Each row comes from the steps of one path. Every step used is in the known rows, and no mark comes twice. Write the path behind each row, first mark first.
Known rows:
mefum, viba, dudi: [ 1.94  1.70 -4.33  2.16  1.92  2.84 -2.07  0.33  1.91  3.94 -2.69 -0.87
 -1.56  2.09 -5.89  1.39  0.92  2.18  1.65  2.03 -1.15]
viba, dudi, gonam: [ 1.50  0.67 -1.71  2.22  2.98  2.31 -4.59  1.57 -0.64  2.31 -1.06  2.33
 -2.85 -1.87  0.13  1.45 -0.74  0.55 -1.17 -0.75  1.86]
lisu, gonam: [ 0.79  0.36  2.26 -1.84  0.36  2.49 -0.66  2.17  1.88  0.45  1.20  0.56
 -1.15 -1.66  3.49 -1.58 -0.91 -1.95  0.16 -0.41  0.37]
gonam, dudi: [ 1.78 -0.91 -2.58 -1.04  0.37 -1.15  0.06 -0.22 -0.17  4.23 -2.13 -0.78
  1.37  1.00 -3.01 -0.08 -2.42  1.86 -1.08 -0.22 -0.92]
zazus, viba: [-0.42  0.68  0.68  2.19  1.28  0.75  1.42 -1.97 -2.32 -0.10 -1.25 -2.30
 -1.80 -1.21 -0.69 -1.04  0.72 -0.07  0.85  0.96  1.26]
mefum, gonam: [-0.23  0.91  0.06  0.78  0.47  2.76  0.74  2.60  3.48  0.02  0.84  0.95
  1.48  0.18  2.79 -0.04  1.57 -3.10  1.23 -1.83  0.43]
mefum, viba, zazus: [ 4.38  2.75 -4.73  1.88  1.00  0.03 -1.86  0.59  1.32  3.02 -3.80 -2.87
 -0.32  3.93 -5.19 -0.18  1.27  2.00  3.45  2.33 -2.08]
zazus, viba, lisu, gonam, tezus: [ 3.96  0.12  0.75  1.05  6.43  5.28 -3.04  1.04 -0.67 -1.28 -0.60 -4.08
 -3.66 -2.60  1.75 -3.55 -5.30 -3.51  2.86  1.38  2.65]
lisu, gonam, mefum, viba, dudi, kudun: [ 1.22  2.86 -1.38  1.46  3.80  4.59 -0.59  4.19  1.34  1.52 -1.88  1.93
 -2.09  6.01 -0.46 -2.37 -4.32 -0.01  3.55  0.26 -1.69]
tezus, gonam, dudi, kudun: [-1.41  0.43 -5.00  0.65  4.38 -1.12 -0.52  0.56 -1.68  2.45 -4.33 -1.10
  1.86  0.77  0.37  0.12 -4.39 -1.53  0.11 -3.13  1.59]
lisu, gonam, mefum: [-0.22  0.44  5.03 -0.74  0.19  2.08  1.37  2.66 -0.32 -1.13  2.77  1.91
 -0.96  3.31  3.52 -2.32 -2.78 -0.33  1.45 -2.66 -0.89]
zazus, viba, dudi: [ 1.11  0.61 -0.70  2.20  3.40  2.23 -0.46 -0.57 -1.27  2.92 -0.88 -1.95
 -3.71 -2.28 -2.69  1.74 -1.11  1.81  0.91  0.44  1.24]
lisu, gonam, mefum, viba: [ 0.34  2.21  2.00  1.25  0.30  3.76  1.80  1.74  0.52 -0.46 -0.05  0.48
 -0.46  6.51 -0.29 -3.12 -0.29 -0.25  3.18 -0.24 -2.16]
mefum, viba: [ 0.55  1.64 -2.96  1.99  0.26  1.59  0.19 -0.96  1.00  0.58 -3.03 -1.28
  0.51  3.44 -3.62 -1.24  2.51  0.02  1.53  2.61 -1.08]
mefum, gonam, lisu: [ 1.77  1.75  0.20 -1.55  1.69  2.67  0.88  4.05  5.38 -1.59 -2.29  2.58
  2.47 -1.64  4.47 -0.10  2.17 -2.67  1.77 -1.54  1.16]
viba, lisu: [ 0.70 -0.18 -1.81  1.67  5.21  0.54 -0.93  1.94  0.34 -1.51 -2.17  0.93
 -2.16 -2.52  1.43  1.25 -1.44 -1.91  1.37  0.86 -0.22]
kudun, dudi, viba, lisu: [ 2.74 -0.71  0.17  3.86  6.80  2.84 -1.59  1.10 -1.87  0.60 -6.33 -3.28
 -1.98 -4.01 -1.36  1.49 -1.11 -0.68  1.22  3.19  0.14]
tezus, gonam, mefum, viba: [-3.38  1.99 -0.49  4.80  2.62  1.34  2.03 -0.67 -2.15 -1.38 -1.33 -1.10
  1.08  7.52 -2.01 -0.40  0.85 -0.20  3.42 -3.63 -0.20]
zazus, viba, lisu, gonam: [ 1.22  0.83  1.43  1.93  6.83  4.16 -0.08  2.03  0.08 -1.63 -2.39 -0.79
 -5.30 -5.02  4.33 -1.18 -1.83 -3.71  2.35  1.21  1.46]
kudun, dudi, gonam: [ 2.27 -0.99 -0.24  2.29  1.28  1.42 -3.87  1.33 -2.94  2.27 -3.35 -0.05
  0.79 -0.96 -0.13  0.02  0.27 -1.00 -0.73  0.02  0.52]
tezus, gonam: [-2.84  0.45 -0.21  1.70  2.40  0.04 -0.46 -0.38 -1.18 -0.70 -0.18 -1.10
  0.19 -0.69  1.57  1.26 -0.03 -1.87  0.30 -3.89  2.00]

Which path is each row?
[ 2.62  0.20 -2.59  2.15  7.21  1.72  0.05 -0.14 -0.32  1.81 -6.35 -2.08
 -2.62 -2.60 -2.01  0.29 -2.89  0.87 -0.05  2.66  0.72] -> gonam, dudi, viba, lisu
[ 2.07 -0.57  1.77  2.07  1.69  2.52 -1.18 -0.81 -2.12  2.33 -4.14 -4.16
  0.22 -1.56 -2.60  0.18  0.00  0.92  0.20  2.50  0.17] -> kudun, dudi, viba
[ 3.59  2.09 -7.06  0.69  7.46  3.38 -1.48  4.01  2.64  2.30 -8.21  0.02
 -1.23  1.16 -0.14 -2.71 -4.10 -3.29  2.57  3.28 -1.44] -> mefum, viba, lisu, gonam, dudi, kudun
[-1.03  0.89 -1.37  2.25  4.43  1.30  0.42 -2.31 -1.76  2.84 -4.48 -4.05
 -0.12 -1.10 -1.67  0.61 -1.32  0.94 -0.90 -2.11  3.02] -> tezus, gonam, dudi, viba
[ 4.34  0.03 -0.31 -0.20  2.57  0.82 -3.63  2.84 -0.87  0.69 -6.51  1.41
  1.76 -2.70  1.64  0.14  0.70 -0.62  0.00  0.42  0.91] -> kudun, dudi, gonam, lisu
[ 0.58  0.38  3.55  0.90  5.10  2.82  0.63  4.43  0.06 -2.62  0.75  2.84
 -3.10  0.71  5.04 -1.14 -4.21 -2.20  2.72 -1.94 -1.05] -> viba, lisu, gonam, mefum
[ 0.61  1.27 -0.21  3.14  6.66  2.87  0.01  0.16 -0.36 -2.62 -4.31 -1.17
 -4.12 -3.66  1.12  0.38 -0.48 -1.25  0.86  2.84  1.50] -> dudi, viba, lisu
[ 3.58  0.04  2.52  1.77  7.23  5.47 -2.51  3.23  0.15  1.19 -5.16 -2.26
 -3.37 -5.73  2.17 -0.25 -2.14 -2.73  1.18  2.71  0.75] -> kudun, dudi, viba, lisu, gonam
[ 1.17  1.36 -1.06  4.05  4.48  3.35 -2.74 -0.29 -2.84  2.09 -2.48 -0.13
 -4.93 -3.05 -0.44  0.64 -0.14  0.30 -0.06  0.19  2.96] -> zazus, viba, dudi, gonam
[ 0.50  1.58 -2.63  2.49  4.79  1.76 -0.91  0.59 -1.47  1.59 -3.20 -1.07
 -3.63 -1.71 -0.87  0.35 -3.40 -0.06  1.60  1.45  1.37] -> zazus, viba, dudi, kudun
[ 6.74  2.05 -0.52 -1.40  3.28  2.43 -2.03  1.61  1.61  6.30 -3.92 -3.79
 -2.38 -1.19 -1.39 -1.76 -3.92  2.17  0.57  1.05  0.05] -> lisu, gonam, dudi, viba, zazus
[ 2.28  1.92 -2.20  1.74  5.51  4.72 -1.27  3.12  3.20 -0.78 -3.92  0.11
 -2.99 -0.46  1.17 -1.30  0.22 -3.34  2.91  2.77 -0.78] -> mefum, viba, lisu, gonam
[ 3.57 -0.53 -1.72 -1.18  5.83  1.97 -1.63  3.88  2.33  2.95 -2.91  0.63
 -2.05 -3.03  1.91 -0.29 -4.76 -1.54  0.36 -0.01 -0.51] -> viba, lisu, gonam, dudi
[ 3.10  0.03 -1.28  0.97  7.16  2.94  0.06  1.62  0.05  2.86 -4.34 -1.73
 -3.87 -4.09  1.17 -1.05 -4.19 -1.80  1.36  0.95  0.57] -> zazus, viba, lisu, gonam, dudi
[ 2.56  0.04  5.40  2.91  6.78  5.11 -0.11  3.62 -2.23 -0.39 -3.39 -1.36
 -2.90 -0.92  2.16 -0.95 -4.16 -1.20  2.84  0.32 -0.70] -> kudun, dudi, viba, lisu, gonam, mefum
[ 0.35  1.50  1.78  5.58  4.47  3.01 -0.52  0.22 -4.90  0.77 -0.58  1.18
 -4.73  1.97 -0.35 -0.07 -2.49  1.84  1.26 -2.02  1.86] -> zazus, viba, dudi, gonam, mefum
[ 0.62  2.17 -2.34  6.58  6.30  2.66 -0.46  1.79 -2.28 -3.38 -4.65  2.31
 -2.61  5.30  0.01 -1.53  0.20 -1.61  3.18  0.71 -0.66] -> dudi, gonam, mefum, viba, lisu
[ 1.34  0.10 -4.60 -1.03  1.95 -1.51 -0.14  1.01 -0.21  3.03 -4.23  0.07
  1.68  1.72 -1.30 -1.28 -4.51  0.21 -0.10  0.53 -0.50] -> gonam, dudi, kudun
[-0.88  0.85  2.23  3.25  1.02  0.69  0.11  0.86 -3.73 -2.21  0.37  2.87
 -0.88  4.16  2.14 -1.73 -0.94 -0.26  0.39 -2.50  0.67] -> dudi, gonam, mefum
[ 1.17  0.69 -4.54 -0.02  2.15  1.49  0.72  3.58  2.86  2.90 -3.36  0.78
  3.13  1.86  1.32 -1.60 -2.71 -2.85  0.97 -1.25 -0.09] -> mefum, gonam, dudi, kudun
[ 2.71  0.68  1.07 -1.45  2.41  3.89  0.07  0.20  1.05  3.87 -3.15 -2.32
 -1.72 -1.97 -0.02 -2.35 -2.53  0.70 -1.37  1.10  1.11] -> lisu, gonam, dudi, viba
[ 2.15  2.36 -5.02  3.96  3.18  4.05 -4.18  0.80  0.37  3.15 -3.93  0.88
 -2.59  1.57 -3.42  0.24  1.74  0.72  0.47  1.73  0.75] -> mefum, viba, dudi, gonam
[ 5.69  1.67 -2.71  0.48  2.95 -0.36 -1.13 -0.48 -0.38  5.89 -4.87 -4.29
 -1.14  0.08 -4.95 -0.01 -2.70  4.02  0.55  1.84 -0.19] -> gonam, dudi, viba, zazus
